What can hang from each mark
j_698: j_527 j_765
j_527: j_698 j_779
j_880: j_598 j_831
j_598: j_880 j_966
j_831: j_880
j_765: j_698 j_966
j_966: j_254 j_598 j_765
j_779: j_527 j_831

Each row was made from one small tree. The marks that hang from a mark follow it in brackets, in the order of their numbers. Every link used is in the known rows. Write each row's tree.
Known rows
j_527(j_698(j_765(j_966)) j_779(j_831)): [ 3.41  1.32  5.20 -0.05 -4.50 -1.93  2.64 -1.33  0.66  1.22 -0.15 -5.32
  6.69 -1.44 -0.71 -1.99  1.08 -0.44 -0.43  2.09 -2.88  5.85 -2.68  1.72
 -5.48]
j_966(j_254 j_598(j_880) j_765(j_698(j_527))): [-0.20 -0.85  5.32  0.55  2.89  0.94 -0.37 -0.06  7.03  1.23 -3.54  2.59
  2.12  4.07  6.02 -5.97  0.60 -3.46 -6.63  4.37 -1.79 -0.60  0.28  3.19
  1.86]
j_779(j_527(j_698(j_765)) j_831): [ 2.69  1.34  0.96  0.11 -0.32  2.21  0.74 -3.11 -1.54 -1.08 -2.55 -4.26
  5.46 -0.47 -0.06 -0.92  0.13 -2.34 -3.86  0.86 -3.27  4.35 -0.91  2.26
 -4.92]
j_698(j_765(j_966(j_254 j_598(j_880)))): [ 1.54 -0.42  5.50 -1.38  1.61 -1.05 -2.71  0.20  2.52  0.88 -3.84 -0.09
  1.20  1.91  2.31 -4.38  2.11 -3.15 -2.66  3.80 -0.65 -0.03 -3.08  0.43
 -1.55]
j_966(j_254 j_598(j_880) j_765(j_698)): [-0.50 -0.46  4.89  1.18  2.56  1.18 -0.76 -0.67  4.25  2.69 -0.58  3.41
  0.97  4.37  3.89 -4.51  0.63 -2.35 -5.81  4.70 -1.42 -2.16  1.72  3.34
  1.30]
j_779(j_527(j_698) j_831): [ 2.16  0.27  0.13  1.46 -2.42  1.72  0.79 -3.20 -1.30 -0.23  0.49 -2.55
  4.91  1.40 -0.12 -1.42 -0.79 -1.53 -3.24  0.24 -3.66  2.10  0.81  2.94
 -4.92]
j_527(j_779(j_831(j_880))): [-1.99  1.11  1.26  2.31 -4.33 -2.83  1.72 -1.36  3.01  3.67  2.72 -1.04
  2.53 -1.00  1.74  0.48 -2.14  2.11 -0.82  1.08 -1.03  2.48 -1.00  2.51
 -4.82]
j_527(j_698(j_765(j_966)) j_779): [ 3.58  0.52  4.46 -0.09 -4.23 -1.43  1.58  0.09  2.25  1.94 -0.81 -4.12
  5.85 -0.18 -0.58 -1.61  1.63 -0.99  0.30  1.43 -2.94  2.75 -3.42 -0.85
 -3.15]
j_765(j_698): [-1.36 -0.40 -0.45  1.04 -1.79  0.63  0.97 -1.51  2.09 -0.48 -0.35  1.13
  1.82  1.86 -0.20 -1.55  0.31  0.14 -4.10 -0.57 -3.70 -1.16  1.48  0.01
 -0.39]
j_598(j_880(j_831)): [-0.06  0.26 -0.46  0.82 -2.98 -0.76 -1.86  1.02  0.99  3.30 -2.74  1.04
 -0.33  2.02  1.01 -2.68  0.23  1.59 -2.06  0.16 -1.53 -1.06  2.30 -0.46
 -1.54]
j_698(j_527(j_779) j_765): [-0.92  0.89  2.45 -0.17 -2.33 -1.36  0.76  0.83  6.10  1.38 -5.34 -3.85
  2.42 -2.28  3.33 -1.47  0.21 -0.88 -1.86  1.21 -1.31  3.63 -2.52 -0.26
 -2.20]
j_779(j_527(j_698) j_831(j_880(j_598))): [ 1.77  0.75  0.62  2.08 -3.78  2.54  0.68 -2.75 -0.27  1.32  1.19 -3.28
  5.99  1.47 -0.11 -0.30 -3.54 -2.16 -3.04 -0.99 -2.36  0.93 -1.95  1.41
 -2.98]
j_598(j_880 j_966(j_254)): [-2.87 -1.47  0.07  1.41 -2.52  2.38 -2.66 -0.33  0.84 -0.07 -1.15 -0.41
 -0.90  3.38  3.69 -3.52 -0.77  0.18 -2.44  2.34 -2.10 -0.35  0.59 -0.55
 -2.16]
j_880(j_598(j_966(j_765(j_698))) j_831): [-0.51 -0.03 -1.24  3.43 -6.39  2.37 -1.97  0.34  1.98 -0.19  1.28 -2.12
  1.19  3.82  0.09 -2.48 -4.73 -2.05 -1.02  0.32 -3.45  3.28  2.45  0.41
  3.32]
j_966(j_598(j_880) j_765(j_698)): [-0.48 -0.30  2.24  1.01  1.29  1.79 -0.39 -1.03  4.14  3.34 -0.79  3.37
  0.95  2.81  1.74 -1.71 -0.09 -1.57 -5.30  1.52 -1.64 -3.64  1.19  3.28
  1.10]
j_698(j_527(j_779) j_765(j_966(j_254))): [ 1.36  0.05  5.92 -0.37 -3.11 -3.32  0.48  1.14  6.10 -0.97 -4.41 -3.51
  3.84  0.23  3.94 -5.30  1.49 -2.84 -0.94  4.42 -1.25  6.22 -3.71 -0.62
 -1.97]
j_598(j_880 j_966(j_765)): [-2.49 -1.19 -1.51  1.13 -2.93  3.62 -1.81 -1.46  1.12  0.53 -0.28  0.47
 -0.03  2.04  2.95 -0.43 -2.39  0.63 -1.85  1.06 -1.30 -0.52  0.56  1.98
 -1.07]
j_698(j_527(j_779(j_831)) j_765(j_966)): [ 1.07  0.84  4.05 -0.33 -4.44 -3.35  1.98 -0.82  4.20 -1.27 -3.90 -4.96
  4.74 -2.65  1.80 -3.01  0.25 -1.43 -1.00  2.01 -1.79  8.04 -3.74  1.68
 -4.57]
j_779(j_831): [-2.15  0.15  0.46  0.40 -2.12 -0.39  1.08 -2.82  0.02 -0.54  0.36 -1.03
  1.91 -0.70  0.87 -1.25 -0.66  1.21 -2.30  0.07 -1.69  2.11  1.53  3.21
 -4.39]
j_880(j_598(j_966(j_765)) j_831): [-0.86 -0.16 -1.26  2.63 -6.57  1.75 -3.04  0.54  1.19  0.35  1.43 -3.09
  0.36  2.78  1.24 -1.74 -5.48 -1.42  1.37  0.49 -1.49  3.47  1.75  1.04
  1.68]
j_527(j_698(j_765) j_779(j_831(j_880(j_598)))): [ 0.53  2.48  5.08  1.03 -3.72  0.06  2.59 -1.04  2.01  4.48  0.08 -6.33
  6.47 -2.18  0.82  0.17 -1.96 -0.21 -1.53  0.47 -1.25  3.69 -3.56  0.56
 -3.55]
j_765(j_698(j_527(j_779)) j_966(j_254 j_598)): [ 2.03 -0.98  6.05  2.13 -3.05 -4.06  0.25  1.70  8.68  1.01 -0.96 -0.85
  3.08  3.64  2.70 -6.57  0.55 -4.61 -2.18  3.95 -3.56  2.24 -2.41  0.64
  0.03]

Which tree is each row?
[ 1.35  1.41  3.68  0.33 -2.12  0.04  1.67  0.13  2.46  3.81 -1.45 -4.22
  4.29 -0.91  0.70 -0.42  1.17  0.02 -1.20  1.38 -2.46  1.60 -1.49 -0.36
 -3.18]
j_527(j_698(j_765) j_779)
[ 3.38 -0.69  1.52  1.58 -2.96 -2.65 -2.43  1.56  3.12  2.64 -1.40  2.24
  0.99  4.34 -1.69 -4.69  0.73 -2.02 -2.44  0.48 -3.60 -1.64  0.09 -0.25
  0.40]
j_765(j_698 j_966(j_598(j_880(j_831))))
[ 3.49 -0.32  2.91 -1.62 -1.58  0.08  0.94 -1.29  0.15 -1.46 -1.71 -2.73
  6.13  0.45 -1.23 -1.83  1.75 -1.38 -0.89  0.20 -3.54  1.88 -3.16 -0.46
 -2.42]
j_527(j_698(j_765(j_966)))
[ 0.61  1.04  2.95  2.19 -4.03 -1.71  2.90 -1.40  2.33  4.63  3.52 -2.40
  5.68  0.20  1.09  0.07 -1.53  1.98 -0.90  0.95 -2.60  2.19 -1.34  2.13
 -5.30]
j_527(j_698 j_779(j_831(j_880)))
[ 1.24 -0.88  4.42 -1.73 -0.36 -1.91 -0.34 -0.26  3.84 -4.38 -5.29 -2.25
  4.15  0.97  3.58 -5.65  1.71 -3.22 -2.08  3.26 -2.00  5.35 -3.42 -0.52
 -1.20]
j_698(j_527 j_765(j_966(j_254)))
[-2.15 -1.17  2.24  2.16 -3.50  3.81 -0.50 -0.59  5.09 -3.50 -1.36 -2.54
  2.82  4.14  4.74 -5.36 -3.64 -4.22 -3.78  2.48 -3.01  3.88  0.06  0.95
  3.40]
j_880(j_598(j_966(j_254 j_765(j_698(j_527)))))
[ 0.78 -0.32 -2.00  3.42 -6.00  4.08 -1.13 -2.56 -0.82 -0.40  2.44 -5.19
  4.79  2.54 -0.33  0.25 -5.82 -2.76 -1.39 -1.55 -3.83  2.42 -2.67  0.53
 -3.05]
j_779(j_527(j_698) j_831(j_880(j_598(j_966))))
[-3.33  0.57  2.63  3.93 -7.20 -0.08 -0.73 -0.41  2.63  2.19  3.54 -4.89
  1.43  1.35  3.51 -2.08 -5.23 -0.53  0.09  2.77 -1.07  4.81 -1.59  0.69
 -3.07]
j_527(j_779(j_831(j_880(j_598(j_966(j_254))))))
[ 0.45  0.98  3.69  1.82 -4.49 -0.83  2.94 -1.45  1.19  3.66  2.10 -3.86
  4.58 -0.43  0.76 -1.41 -0.27  1.31 -1.12  1.29 -2.80  2.58  0.91  2.78
 -5.45]
j_527(j_698 j_779(j_831))
[ 0.70  0.01  0.85  1.13 -1.17 -1.82 -3.46  1.88  2.68  5.14 -1.85  1.06
 -1.36  2.39  0.91 -2.53 -0.36 -0.46 -1.45  0.61 -1.41 -2.55  1.21  1.01
 -0.99]
j_966(j_598(j_880(j_831)))
[-2.83 -0.68  1.82  1.96 -3.89  3.56 -1.90 -0.96  1.68 -1.23  1.74 -2.76
  0.96  3.20  4.02 -2.97 -4.19 -2.33 -0.67  2.98 -0.78  2.62  0.82  1.62
  1.34]
j_880(j_598(j_966(j_254 j_765)))
[ 3.00 -0.84  1.44  0.91 -3.17 -3.33 -3.28  1.79  2.50  3.24 -1.26  1.21
  0.31  3.08 -0.57 -3.63 -0.02 -1.49 -0.06  0.67 -1.77 -1.40 -0.52  0.48
 -1.12]
j_765(j_966(j_598(j_880(j_831))))
[-0.97  0.84  5.94  2.28 -2.26 -1.41  3.29 -1.28  6.23  0.03 -0.54 -1.21
  4.42  1.62  5.59 -5.86 -0.46 -1.48 -4.81  5.76 -2.05  7.19  1.80  4.71
 -1.48]
j_966(j_254 j_765(j_698(j_527(j_779(j_831)))))
[-1.56 -1.66 -1.45  1.72 -2.85  2.75  0.07 -1.26  4.78 -3.71 -1.14 -0.63
  2.80  2.81  2.73 -2.36 -2.67 -2.00 -3.10  0.67 -4.38  3.18 -0.03  1.77
  1.34]
j_598(j_966(j_765(j_698(j_527))))
[-0.34 -0.52 -0.82  2.87 -6.17  1.92 -1.51  1.02  4.55 -1.73 -1.78 -2.98
  2.36  3.68  1.95 -4.11 -4.82 -3.29 -1.67  0.16 -3.77  4.78  0.95  0.24
  3.77]
j_880(j_598(j_966(j_765(j_698(j_527)))) j_831)
[ 3.44  1.22  4.47  0.49 -3.95 -2.86  2.58 -1.38  1.60  2.07  1.31 -3.92
  7.87 -0.87 -0.31 -0.68 -0.28 -0.06 -0.04  1.81 -2.93  5.59 -4.92  1.07
 -5.33]
j_527(j_698(j_765(j_966)) j_779(j_831(j_880)))
[ 1.19  0.78  3.48 -0.04 -4.04 -4.20  1.83 -0.77  5.20 -0.34 -2.68 -3.63
  5.81 -2.29  2.13 -1.73 -0.97 -0.82 -0.77  1.67 -1.59  7.63 -5.97  1.14
 -4.48]
j_698(j_527(j_779(j_831(j_880))) j_765(j_966))
[ 1.06 -1.49  2.06 -0.09 -1.73 -0.96 -1.84 -0.17  2.62  2.13 -1.11  1.47
  0.64  1.92  0.14 -2.17  0.42 -1.44 -1.50  0.25 -1.25 -3.84 -2.05  1.03
 -1.80]
j_765(j_966(j_598(j_880)))
[-1.36  0.60  2.34  2.15 -4.40 -1.56  3.17 -1.04  5.41  0.63 -1.94 -2.46
  3.48 -0.43  2.11 -3.49 -0.35 -0.13 -4.26  0.87 -3.38  4.25  0.63  1.99
 -2.93]
j_765(j_698(j_527(j_779(j_831))))
[-0.91 -0.17  1.30  3.00 -5.32  1.28 -3.52  0.99  1.48 -0.20  1.61 -3.05
  0.48  4.31  3.47 -4.40 -4.62 -2.26  0.88  3.59 -1.28  5.00  2.34  1.19
  1.85]
j_880(j_598(j_966(j_254 j_765)) j_831)
[ 1.57 -0.40  2.90 -1.54  0.37 -0.60 -2.14 -0.10  2.29  1.39 -4.04 -0.32
  1.40  0.10  0.10 -1.75  1.37 -2.35 -2.18  0.88 -0.98 -1.38 -3.76  0.30
 -1.73]
j_698(j_765(j_966(j_598(j_880))))
[-1.25 -0.31 -2.31  2.68 -7.52  1.07 -3.51  1.34  0.73  0.42  0.20 -4.09
 -0.76  2.38 -0.05 -2.01 -4.57 -1.00  1.41 -1.21 -2.59  2.08  1.05 -1.52
  0.38]
j_880(j_598(j_966) j_831)
[-1.16  1.59  2.68  0.28 -2.09 -2.85  1.83 -0.78  5.45  1.41 -3.28 -3.66
  4.35 -3.08  3.68 -0.58 -1.35  0.18 -2.11  1.63 -1.07  6.56 -4.21  1.63
 -4.44]
j_698(j_527(j_779(j_831(j_880))) j_765)
[-0.50 -0.05  1.24  3.65 -5.19  1.90 -2.37  0.78  2.13 -0.88  1.47 -1.92
  1.22  5.67  2.24 -5.43 -4.02 -2.90 -1.56  3.36 -3.13  4.77  3.13  0.39
  3.51]
j_880(j_598(j_966(j_254 j_765(j_698))) j_831)
[ 1.84 -1.89  4.55  0.75 -0.38 -2.59 -0.25  0.40  6.50 -2.55 -1.85  0.64
  3.49  4.32  2.29 -6.97  0.62 -4.88 -3.31  2.82 -3.98  1.35 -2.14  0.82
  0.83]
j_765(j_698(j_527) j_966(j_254 j_598))
[ 1.03 -0.29  3.92 -1.19 -0.68 -1.64 -0.71 -0.92  1.24 -2.87 -2.49 -1.19
  3.10  1.22  1.63 -4.06  1.65 -1.92 -1.43  3.43 -1.57  3.85 -2.15 -0.35
 -1.75]
j_698(j_765(j_966(j_254)))
